What can hang from each mark:
q783: q936
q362: q292 q403
q962: q297 q403
q297: q351 q962
q403: q362 q936
q351: q297 q403
q292: q362

Each row was made from one small tree. The marks that hang from a mark follow it in brackets, in the order of their numbers. Every link used is in the known rows. Write each row's tree.
Known rows:
q351(q297(q962) q403(q362)): [ 0.24  0.10 -0.29 -0.14 -0.35 -0.25 -0.09 -0.23  0.33 -0.16 -0.03  0.47
  0.08 -0.05  0.21 -0.26]
q297(q962(q403(q362(q292) q936))): [ 0.19  0.21 -0.31 -0.19 -0.36  0.19 -0.08 -0.14  0.24 -0.22 -0.26  0.41
  0.00 -0.10  0.33 -0.01]
q962(q297 q403(q362)): [-0.11  0.24 -0.37 -0.06 -0.03 -0.14 -0.11 -0.02  0.18  0.11 -0.18  0.55
  0.35  0.19  0.03 -0.07]
q783(q936): [-0.04 -0.15  0.00 -0.26 -0.01 -0.07  0.03 -0.07  0.33 -0.05 -0.26  0.19
  0.17 -0.02  0.11 -0.23]
q351(q403(q936)): [ 0.05  0.01 -0.15 -0.10  0.02  0.03 -0.22 -0.18  0.46 -0.23 -0.22  0.46
  0.20  0.12  0.31 -0.21]
q962(q297(q351) q403(q362(q292))): [ 0.08  0.36 -0.32 -0.19 -0.19 -0.10 -0.03 -0.01 -0.02 -0.07 -0.30  0.45
  0.28 -0.04  0.27  0.02]
q351(q297 q403(q936)): [ 0.08  0.01 -0.05 -0.13  0.07 -0.06 -0.26 -0.19  0.53 -0.18 -0.09  0.56
  0.26  0.07  0.36 -0.32]
q362(q292 q403): [ 0.09  0.05  0.09 -0.15 -0.14 -0.04 -0.19 -0.16  0.22 -0.25 -0.26  0.03
  0.02  0.10  0.53 -0.18]
q297(q351): [ 0.14  0.00 -0.22 -0.18 -0.18 -0.12  0.13 -0.04  0.03 -0.11 -0.19  0.08
  0.12 -0.19  0.13 -0.13]
q403(q936): [-0.01 -0.03 -0.10 -0.13 -0.07  0.13 -0.06 -0.02  0.34 -0.12 -0.17  0.24
  0.17 -0.01  0.22 -0.16]
q962(q297 q403): [-0.05  0.06 -0.25 -0.05  0.29 -0.17 -0.10 -0.15  0.20  0.15 -0.05  0.48
  0.27  0.22 -0.03 -0.15]
q351(q297(q962) q403): [ 0.31 -0.08 -0.17 -0.14 -0.02 -0.30 -0.07 -0.35  0.35 -0.13  0.11  0.40
 -0.01 -0.03  0.15 -0.34]
q351(q403(q362(q292) q936)): [ 0.04  0.30 -0.12 -0.13 -0.35  0.10 -0.30 -0.06  0.42 -0.42 -0.37  0.43
  0.21  0.06  0.52 -0.11]
q292(q362(q403)): [ 0.00  0.09 -0.06 -0.08 -0.01 -0.22 -0.01  0.07  0.24 -0.01 -0.18 -0.01
  0.11  0.01  0.31 -0.18]
q403(q362): [-0.07  0.16 -0.22 -0.08 -0.38 -0.07 -0.03  0.08  0.20 -0.11 -0.23  0.16
  0.20 -0.02  0.10 -0.11]
q362(q292 q403(q936)): [ 0.08  0.03  0.09 -0.21 -0.17  0.21 -0.22 -0.14  0.35 -0.30 -0.35  0.17
  0.08  0.08  0.71 -0.15]

Write each row's tree:
[ 0.41  0.22 -0.35 -0.30 -0.60  0.11  0.00 -0.19  0.19 -0.44 -0.36  0.43
 -0.01 -0.28  0.59 -0.03]	q297(q351(q403(q362(q292) q936)) q962)
[ 0.18  0.07 -0.28 -0.22  0.04  0.01 -0.06 -0.16  0.28 -0.12 -0.23  0.65
  0.31  0.03  0.40 -0.13]	q962(q297(q351(q403(q936))))
[ 0.02  0.25 -0.46 -0.22 -0.19  0.12  0.00  0.01  0.13  0.04 -0.37  0.71
  0.40 -0.03  0.29  0.03]	q962(q297(q351) q403(q362 q936))
[-0.01  0.08 -0.06 -0.14 -0.03  0.04 -0.06  0.10  0.36 -0.05 -0.27  0.14
  0.16 -0.01  0.48 -0.13]	q292(q362(q403(q936)))
[ 0.03  0.20 -0.16 -0.08 -0.24 -0.26 -0.22 -0.10  0.39 -0.16 -0.14  0.48
  0.29  0.08  0.24 -0.29]	q351(q297 q403(q362))
[ 0.33  0.23 -0.42 -0.29 -0.50  0.18  0.07 -0.15  0.05 -0.26 -0.37  0.41
  0.02 -0.30  0.42  0.06]	q297(q351 q962(q403(q362(q292) q936)))
[ 0.18  0.35 -0.25 -0.20 -0.29 -0.18 -0.10 -0.05  0.11 -0.25 -0.29  0.48
  0.27 -0.02  0.43 -0.07]	q962(q297(q351(q403(q362(q292)))))
[-0.07  0.35 -0.21 -0.09 -0.06 -0.10 -0.18 -0.02  0.16 -0.04 -0.18  0.45
  0.27  0.16  0.18 -0.04]	q962(q297 q403(q362(q292)))
[ 0.35 -0.03 -0.46 -0.20 -0.10 -0.15  0.18 -0.31 -0.03 -0.03 -0.14  0.29
 -0.05 -0.21  0.05 -0.09]	q297(q351 q962(q403))
[ 0.11  0.25 -0.38 -0.22 -0.29  0.05 -0.06 -0.03  0.26 -0.14 -0.36  0.73
  0.40 -0.01  0.46 -0.06]	q962(q297(q351(q403(q362 q936))))
[ 0.15  0.09 -0.35 -0.19 -0.27  0.08 -0.03 -0.16  0.34 -0.03 -0.12  0.61
  0.14 -0.11  0.23 -0.15]	q351(q297(q962(q403(q362 q936))))
[ 0.07  0.28 -0.01 -0.16 -0.30  0.02 -0.34 -0.07  0.49 -0.37 -0.23  0.54
  0.27  0.01  0.56 -0.22]	q351(q297 q403(q362(q292) q936))
[ 0.10  0.09 -0.36 -0.16  0.17 -0.18  0.06 -0.15  0.02  0.10 -0.15  0.48
  0.28  0.03  0.06 -0.08]	q962(q297(q351) q403)
[ 0.09  0.30 -0.02 -0.10 -0.28 -0.24 -0.30 -0.08  0.37 -0.32 -0.15  0.38
  0.22  0.03  0.40 -0.26]	q351(q297 q403(q362(q292)))
[ 0.29  0.15 -0.57 -0.21 -0.44 -0.09  0.17 -0.18 -0.04 -0.07 -0.27  0.36
  0.04 -0.24  0.10  0.00]	q297(q351 q962(q403(q362)))
